What can hang from each mark
B: K
S: H
Y: H
W: D F
A: H
K: B
H: F U Y
F: H W
U: B H

Each row was made from one small tree. Brackets hold a mark, then the marks that hang from it, in alphabetical order. Every link used is in the known rows. Write each row's tree.
Known rows
[H F [U [B K]] Y]: [-15 -25  -6 -55 -16 -19  -3  12   5  -8  -5  -4  28 -21   7  18  17  -3
  18 -16]
[F [H U] [W D]]: [ -1   5 -13  45  19  21 -16  10   1  12   0  -4  -3  19  -6 -21 -21   5
 -40  10]
[S [H F]]: [ -7  20  17  14  14 -13  -1   6  -2 -14  25  18  -9   9  16 -18  -1  -9
  31  33]
[A [H [F [W D]] [U [B K]] Y]]: [ -1 -23   8 -20 -23  16   2 -20  24  27   8  -8  38 -21   8  -5  -2   3
   0  -6]
[K B]: [ -9  -1   4   8   1   4  -1  13  14 -16  15 -35 -42  25  -2  45 -12   4
 -14 -11]
[A [H F U Y]]: [-21  -3  10 -34 -12 -11  -5  21  16  11 -17  20  -4 -16  13 -18 -11   0
  31  22]
[A [H [F W] [U B] Y]]: [ -6   2  -3  -8 -21   3  12  -5   9  14 -29 -16  14 -14   4 -20  -5  -4
   9 -10]
[U H]: [ 23   6  -5  16  13  11   6   6   9 -12   7  -1 -38  21  -6  25   3 -21
  14  17]
[H U Y]: [-26  -4 -20 -27  -5 -12 -15  35   8 -15  -8  -3 -11   1   2  21 -15   0
  21   8]
[W D [F [H [U [B K]] Y]]]: [  4 -20  -1 -18   1  -4  -3 -20  -4   9  24  29  28 -13  11  28   3  14
 -25 -13]
[S [H [F [W D]] [U [B K]] Y]]: [ -3 -12   5 -15  -9  -3  -7 -21   4  -2  25   4  54 -18  16  -2  -2   1
   4   2]
[S [H F U]]: [-19   4  -4  -8  10 -19 -11  23  -8 -22   4  22  -6  -3  17 -25  -5   3
  15  34]
[Y [H F]]: [ 10  20  33  21  16 -10   4  -2  -6   2   6  13 -28  14  -7 -19   8  -3
  13   5]
[A [H [U B] Y]]: [ -8  -7 -15 -30 -30  13  13   0   0   0 -22 -12 -18 -15  -9  18   2  11
  11   5]
[A H]: [ -1  13  -2   9 -10  18   5   8  17  14   6  -6 -39  16  -8   4  -5  -5
  18  25]
[U B H]: [ 30  -1 -10  15   4  17  26 -12  -4 -23   7 -20 -38  11 -17  35  20 -11
   2   0]
[A [H F [U [B K]] Y]]: [ -7 -22   3 -60 -35  -3   7  -4   9  17 -17   5  22 -31   4   3  17   0
  19  -2]
[F [H [U B]] W]: [  9  12 -31  33   0  19   7   1 -19   5 -34 -29   1  13 -20 -11   3  -3
 -42 -19]

Which tree is each row?
[-22   5  -7  -3   7 -20 -18  31  16  -1 -11  -8  20   2  16 -19 -22 -19
  20  -9] | [H [F W] U Y]
[ 13  20  36  62  27   6  -1 -17   6  13  30   1 -11  23  -5 -31 -10   0
  -7   0] | [Y [H [F [W D]]]]
[ -8   5  18  52  27   4  -5   8  28   2  46 -15  -4  23  11 -17 -18  -7
   6   7] | [H [F [W D]]]
[  2  -7 -13 -42 -21   5  -2  -4 -14  11 -27   2  27 -14 -14  22  16  -3
 -13 -15] | [F [H [U [B K]] Y]]
[ 12  -4  13  40  14   8   9 -20 -14  -3   5 -10  -7   4 -12 -24   5  23
 -34 -15] | [Y [H [F [W D]] [U B]]]
[ 31 -10  -2 -31 -16  10  13 -22   6  -3   4 -10   6  -5 -11  56  22 -25
  21 -13] | [U [B K] [H Y]]
[-22  -8   6  10  15 -10 -20  19  23  -2  22  -1  16   2  17 -15 -29  -1
  11   5] | [H [F [W D]] U Y]
[-19   6  11   9  12 -10 -19   3   9  -7  24  19  27  -4  26 -24 -32   1
  15  27] | [S [H [F [W D]] U Y]]
[ -6  -2 -30  -4  -7   2   8   3 -24 -33  -2  -7 -17  -2  -6  13   9  15
  -6  19] | [S [H [U B]]]
[  1  29  14  15  17 -15  -4  -4   3  13  12  31   1  12  17   8 -14 -17
  13  -3] | [W [F [H Y]]]
[ 14 -13   3 -26  -9  -9   6  -9 -22   0 -18   4   3 -11 -15  -4  34  11
 -14 -18] | [Y [H F [U [B K]]]]
[  8 -11  -9  -3  -9  24  -7 -19   0  21  -4 -12  40  -6 -10  13  -1   1
 -33 -21] | [F [H [U [B K]] Y] [W D]]
[-19  10 -16 -25  -7 -12 -17  17  -8 -19  -6  18   0  -4  10   8 -16   1
  27  31] | [S [H U Y]]
[  3   2 -23  16  12  -6   9  -1 -23  -7  -9  11 -14   4   0   5   8  12
 -35 -13] | [W [F [H [U B]]]]
[ 10   0 -15   6  -6   5  11  -5 -29 -17 -22 -12 -36   3 -30  10  18  22
 -23 -11] | [Y [H [U B]]]
[ 16  33  23  50  17  -3   0  -8  -1  14  -3  -7  -7  24  -5 -34  -4 -17
   3 -13] | [Y [H [F W]]]
[ 18 -15   8  15   2   9   1 -24  -6  10   8  -9  20  -3 -12 -13  15  13
 -34 -22] | [Y [H [F [W D]] [U [B K]]]]
[ 20  -2  -7   2  -7  -1   1 -15 -14  12 -24 -15  23  -2 -14 -17  23  -4
 -23 -36] | [Y [H [F W] [U [B K]]]]
[ 22  -1  24  -8   4  -6  24 -18   1 -17   3   3  -8  -7   4  18  17 -19
  32  -5] | [U B [H F Y]]
[-11  11  -7 -15   1  -3 -15  22  -9   5 -27  16  -2  -1  -5   0 -13  -2
   1   7] | [F [H U Y]]
[-14  -6  -3 -13  -4  -3  -2  24  12   7 -12  13 -22  -6   7 -28  -4   5
  11  27] | [A [H F U]]
[ -4  -8   2   8  13  -4   5 -15 -14  -5  20  24   0  -7   8  17  -7  25
 -26  -6] | [W D [F [H [U B] Y]]]
